What can hang from each mark
bopep: mibuz
loluv: vaki
pigap: tafod
vaki: boped loluv
mibuz: boped bopep tafod toses
toses: bopep mibuz
bame: mibuz tafod
tafod: bame mibuz pigap
boped: loluv mibuz vaki

Every row comes from one small tree of marks. Brackets hold a mark, then the marks that hang from it, in alphabetical order. Every link used is in the known rows. Which tree was each row made from?
Known rows
[bame [mibuz [boped vaki]] [tafod pigap]]: [-.01 -.01 .10 -.01 .16 -.35 -.33 -.34 -.48 .21 -.09 .02 .55 .00 -.12 .11 .50 -.20 -.12 -.12 -.22 -.13 -.05 -.13 .44 .25 .31 .10]
[loluv [vaki [boped mibuz]]]: [.01 -.42 -.13 -.05 .13 .39 -.23 -.44 .21 .11 -.03 .01 -.08 .12 -.27 -.36 .10 -.04 .43 -.07 -.03 .06 -.20 -.19 .09 -.22 .21 .16]
[toses bopep [mibuz boped]]: [-.08 -.26 -.38 -.21 .28 -.01 -.15 -.20 -.03 .21 .00 -.37 .17 -.20 -.60 -.24 .26 -.31 -.11 -.05 -.17 .04 -.21 -.20 .32 .08 .13 .07]
[boped loluv [mibuz bopep [tafod pigap]] vaki]: [-.05 -.35 .12 -.07 .11 .22 -.34 .23 -.40 .01 -.17 -.06 .23 .27 -.22 -.17 .44 .30 -.22 .25 -.20 -.06 .33 -.29 .05 .17 .02 .38]
[vaki loluv]: [-.07 .03 .08 .00 .07 -.01 .01 -.13 -.17 .02 .17 -.12 -.10 .02 .17 .14 .09 .04 -.02 .11 .04 .04 .03 -.09 -.05 .06 -.14 .09]
[pigap tafod]: [-.06 .12 .00 -.07 .03 .14 -.18 -.16 .08 -.07 -.14 .19 -.04 .11 .33 .00 .13 -.08 -.08 .04 -.07 .00 .05 -.01 .03 -.10 .01 -.16]
[boped [mibuz [tafod bame] toses] [vaki loluv]]: [-.38 -.36 .29 -.04 -.05 .30 -.32 -.46 -.11 .14 .25 .19 -.03 -.09 -.28 -.15 .12 .39 -.07 .21 -.19 -.20 .21 .16 .05 -.14 .07 -.26]
[toses bopep]: [.03 -.20 -.17 -.04 .01 -.03 -.08 .02 -.07 .02 .03 -.29 -.01 -.03 -.26 -.13 .11 -.07 -.13 .02 -.02 .04 .06 -.26 -.01 .11 -.04 .00]
[bame mibuz tafod]: [-.03 .02 .15 .14 -.06 -.05 -.37 -.13 -.34 .00 -.02 .13 .37 -.09 .09 .03 .32 -.01 -.13 .00 -.13 -.08 -.08 -.04 .13 -.10 .39 -.09]
[boped loluv [mibuz [tafod pigap]] vaki]: [-.04 -.48 .17 -.04 -.01 .12 -.06 -.02 -.47 .00 -.35 .19 .25 .08 -.19 -.08 .26 .23 -.07 .13 -.07 -.13 .24 -.24 -.05 .21 .00 .20]
[boped mibuz]: [-.13 -.28 .02 -.04 .06 .24 -.06 -.04 -.06 .10 -.05 .15 .07 -.15 -.16 -.24 .05 .18 .06 -.05 -.04 .03 .01 .03 -.03 -.08 .10 .03]
[mibuz tafod toses]: [-.24 -.07 .20 .02 -.16 .19 -.11 -.15 .19 -.06 -.15 .17 -.12 -.11 -.20 -.01 -.16 .03 -.11 -.02 -.22 -.21 -.02 .26 .05 -.24 .01 -.21]
[tafod [mibuz [boped vaki]] pigap]: [.04 -.05 -.02 -.14 .28 -.27 -.20 -.42 -.19 .39 -.15 -.23 .28 .09 -.21 .02 -.01 -.36 -.04 -.17 -.20 .03 .07 -.12 .29 .08 .07 .39]
[boped [loluv vaki]]: [.12 -.14 -.04 .05 -.11 .14 .10 .02 -.13 -.05 -.05 -.15 -.06 .28 -.02 .10 .13 -.02 .33 .10 .31 .06 -.15 -.31 .01 -.06 .05 -.03]
[bopep [mibuz [tafod bame] toses]]: [-.28 .08 .26 .10 .00 .37 -.15 -.23 .12 -.08 .21 .30 -.16 .25 .17 -.21 -.33 -.06 -.18 .23 -.07 -.16 .12 .27 .02 -.19 .29 -.35]
[pigap [tafod bame [mibuz boped [toses bopep]]]]: [-.25 .08 -.05 -.27 .11 .20 -.31 -.63 .14 .32 .26 -.21 .01 .25 -.06 -.31 -.17 -.41 -.33 -.02 -.18 .04 .01 .12 .33 -.19 .22 -.26]
[loluv vaki]: [.10 -.10 -.07 .12 -.08 .04 -.21 -.18 .11 -.02 -.04 -.06 -.06 .09 -.20 .05 .16 -.11 .34 -.04 .10 .10 -.09 -.22 .02 -.10 .11 -.07]
[mibuz [boped loluv] bopep [tafod bame] toses]: [-.35 .21 .11 -.17 .07 .30 -.09 .11 .02 .08 .47 -.16 .01 .52 -.07 -.13 .01 .03 -.28 .30 -.01 -.13 -.11 .44 .41 -.06 .10 -.13]
[bopep [mibuz boped [tafod pigap] toses]]: [-.32 .03 .19 -.06 .22 .18 .02 -.28 .07 .06 -.14 .18 -.04 .19 .05 -.09 -.32 -.37 -.14 -.05 -.18 -.12 -.08 .22 .29 -.05 .06 -.03]
[mibuz [tafod bame pigap]]: [.01 .03 .16 .18 -.06 .07 -.22 -.07 -.16 -.12 .19 .14 .21 .38 .06 .04 .03 -.22 -.32 .10 -.12 -.09 .33 .18 -.10 .50 .10 -.27]
[vaki boped loluv]: [.01 -.01 -.02 -.08 .21 .10 .07 -.40 -.03 .08 .25 -.21 -.16 .19 .26 -.01 .00 -.06 -.01 .10 -.06 .01 -.08 -.09 .05 .01 -.15 .28]
[mibuz tafod]: [-.09 -.08 .05 .09 -.05 .10 -.21 -.02 .01 -.12 -.11 .19 .04 .02 -.04 .02 -.01 -.08 -.15 .08 -.12 -.06 .03 .04 -.06 -.13 .01 -.03]
[mibuz boped toses]: [-.30 .06 .02 -.21 .09 .03 .16 -.21 .21 .21 .06 -.04 -.07 -.07 -.25 -.03 -.20 -.09 .05 -.16 -.10 -.09 -.29 .34 .37 -.17 -.04 -.09]
[pigap [tafod [bame [mibuz boped bopep toses]]]]: [-.38 .25 .02 -.24 .24 .46 -.43 -.29 .20 .22 .41 -.07 .08 .38 .21 -.35 .34 -.10 -.24 .07 -.34 -.10 -.18 .31 .58 -.14 .39 -.36]
[boped loluv mibuz vaki]: [-.02 -.41 .03 -.15 .03 .14 .11 .02 -.33 .12 -.16 .07 .12 -.09 -.19 -.18 .21 .43 .16 .13 .14 -.05 .02 -.27 .07 -.07 .02 .22]
[tafod mibuz pigap]: [.10 -.02 .13 .03 .10 -.08 -.18 -.27 -.22 .15 -.16 -.20 .18 .17 .06 .02 -.18 -.29 -.16 -.16 -.17 .10 .25 -.12 -.13 .18 .12 .22]

Which tree is each row?
[-.10 .03 -.04 .06 .18 .35 -.09 -.17 -.08 -.04 .26 .13 .00 .62 .20 -.10 -.01 -.41 .20 .36 .39 .04 -.28 -.09 .21 -.19 .25 -.13]	[bopep [mibuz [boped [loluv vaki]] [tafod bame]]]
[-.06 .40 .10 -.06 .22 -.16 -.59 -.13 -.12 .23 .28 -.23 .31 .23 -.02 .01 .13 -.29 -.30 .08 -.20 .18 -.05 .10 .36 -.39 .30 .45]	[bame [tafod [mibuz boped bopep]]]
[-.18 -.10 .04 -.15 .04 .17 .02 -.44 .04 .33 -.08 -.24 -.03 .18 -.25 -.04 -.23 -.29 .30 -.12 .12 .06 -.39 -.07 .32 -.46 .16 .12]	[tafod [mibuz [boped [loluv vaki]] toses]]
[-.19 .06 .05 -.21 .04 .35 -.13 -.59 .08 .26 -.23 -.06 -.07 .28 .09 -.06 -.11 -.37 .22 -.06 .07 .06 -.34 -.10 .36 -.57 .17 -.05]	[pigap [tafod [mibuz [boped [loluv vaki]] toses]]]
[-.13 -.38 .14 -.01 .25 .31 -.13 -.45 -.22 .03 -.01 .07 .03 .20 .08 -.12 .07 -.06 -.16 .06 -.28 -.07 .14 -.06 -.10 .21 -.06 .30]	[vaki [boped [mibuz [tafod pigap]]] loluv]
[-.22 -.07 .32 .10 .04 .20 -.06 -.23 .00 -.10 -.25 .19 -.12 .19 .13 -.08 -.31 -.19 -.19 .01 -.22 -.13 .20 .05 .00 .02 .09 -.08]	[bopep [mibuz [tafod pigap] toses]]
[-.10 .12 .03 .02 .17 -.03 -.16 -.19 -.08 .03 .28 .11 .25 .40 .02 .03 .01 -.38 -.28 .05 -.07 -.08 .08 .33 .16 .46 .09 -.22]	[mibuz boped [tafod bame pigap]]
[-.23 -.04 .00 -.25 .07 -.10 .07 -.34 .19 .29 -.02 -.06 -.04 -.18 -.40 -.04 -.01 .05 .12 -.13 -.13 -.17 -.19 .18 .50 -.20 -.06 -.01]	[mibuz [boped vaki] toses]
[-.20 -.69 .15 -.07 -.09 .12 -.35 -.26 -.10 .13 -.29 -.01 .11 -.22 -.74 -.29 .18 .18 -.19 -.09 -.42 -.19 .33 -.16 .08 .15 .01 -.05]	[boped [mibuz [tafod pigap] [toses bopep]] vaki]
[-.13 .05 .18 .02 .07 .28 -.31 -.04 -.09 .14 .39 -.35 .19 .39 .03 -.27 .26 .06 -.32 -.05 -.39 -.11 .26 .17 .22 .40 .39 -.27]	[tafod [bame [mibuz bopep toses]] pigap]
[-.11 -.07 -.11 .03 .12 .26 -.61 .07 .03 -.07 .00 -.14 .09 -.01 -.29 -.14 .35 -.06 -.27 .17 -.41 -.05 .09 -.06 .07 -.12 .28 .17]	[toses [mibuz bopep tafod]]
[-.09 -.26 .00 .08 -.01 .58 -.51 .14 -.11 -.06 .35 .00 .09 .54 -.17 -.28 .43 .17 .06 .38 .09 .06 .08 -.14 .01 -.10 .32 -.07]	[boped [loluv vaki] [mibuz bopep [tafod bame]]]
[-.10 -.12 -.20 -.22 .35 .06 -.13 .09 -.30 .26 .07 -.39 .25 .17 -.09 -.21 .56 .09 -.03 .17 -.08 -.07 -.29 -.30 .56 -.12 .12 .40]	[bame [mibuz [boped loluv vaki] bopep]]
[-.14 .00 .08 -.13 -.07 .30 -.41 -.57 .10 .17 .20 -.18 -.03 .21 .04 -.30 -.14 -.20 -.37 .02 -.22 -.01 .27 .00 .07 -.18 .25 -.33]	[pigap [tafod bame [mibuz [toses bopep]]]]
[.02 -.40 -.02 -.01 -.03 .35 -.01 -.02 -.16 .04 -.11 .07 .04 .09 -.23 -.14 .22 .17 .38 .08 .28 .10 -.17 -.32 -.06 -.16 .15 .04]	[boped [loluv vaki] mibuz]
[-.16 .03 .01 -.19 .12 .25 -.23 -.21 .11 .32 .13 -.49 -.07 .38 -.26 -.14 -.01 -.21 .17 -.01 -.02 .15 -.29 -.11 .42 -.50 .18 .31]	[tafod [mibuz [boped [loluv vaki]] bopep toses]]
[-.31 -.31 .06 -.06 .12 .02 -.24 -.50 -.10 .24 -.32 .04 .25 -.12 -.38 -.08 .19 -.17 -.08 -.21 -.47 -.33 -.12 .08 .45 .06 .15 -.09]	[bame [mibuz [boped vaki] [tafod pigap] toses]]
[-.12 .15 .34 .10 -.01 .03 -.47 -.04 -.27 .04 .07 -.18 .31 .18 .01 -.04 .38 .06 -.38 -.07 -.44 -.10 .19 .07 .25 .17 .41 -.04]	[bame [mibuz bopep toses] [tafod pigap]]
[-.07 -.14 -.02 .09 .10 .27 -.31 -.09 -.11 -.11 .25 -.01 -.02 .33 .07 -.27 -.05 -.26 -.32 .33 .01 -.01 .22 -.15 -.07 .01 .19 -.15]	[toses [bopep [mibuz [tafod bame]]]]
[-.07 .17 .03 .07 .02 .21 -.52 .17 .08 -.08 .43 -.01 .07 .43 .03 -.11 .21 .01 -.35 .31 -.15 -.03 .24 .18 .04 .05 .18 -.11]	[mibuz bopep [tafod bame]]
[-.30 .09 .20 -.04 .04 .12 -.06 -.30 .06 .09 .26 .10 .10 .29 -.16 .01 -.17 -.29 -.28 -.05 -.15 -.17 .06 .51 .26 .34 .08 -.38]	[mibuz boped [tafod bame pigap] toses]
[-.13 -.12 -.17 -.10 .20 .02 -.38 -.40 -.03 .17 .15 .05 .28 -.04 -.44 -.12 .27 -.20 -.10 .15 -.21 -.20 -.06 .10 .38 .04 .30 -.13]	[toses [mibuz [boped vaki] [tafod bame]]]
[-.13 -.44 .18 .01 .12 .08 -.32 -.27 -.37 .05 -.16 .14 .13 -.05 -.18 .05 .31 .20 -.12 .09 -.23 -.11 .33 -.23 -.06 .19 -.07 .15]	[boped [mibuz [tafod pigap]] [vaki loluv]]
[-.14 -.05 .04 -.15 .16 -.01 -.13 -.48 -.07 .40 .33 -.48 .18 .29 -.32 -.24 -.27 -.44 -.36 -.18 -.19 .05 .15 .14 .26 .30 .17 -.13]	[tafod bame [mibuz boped [toses bopep]] pigap]
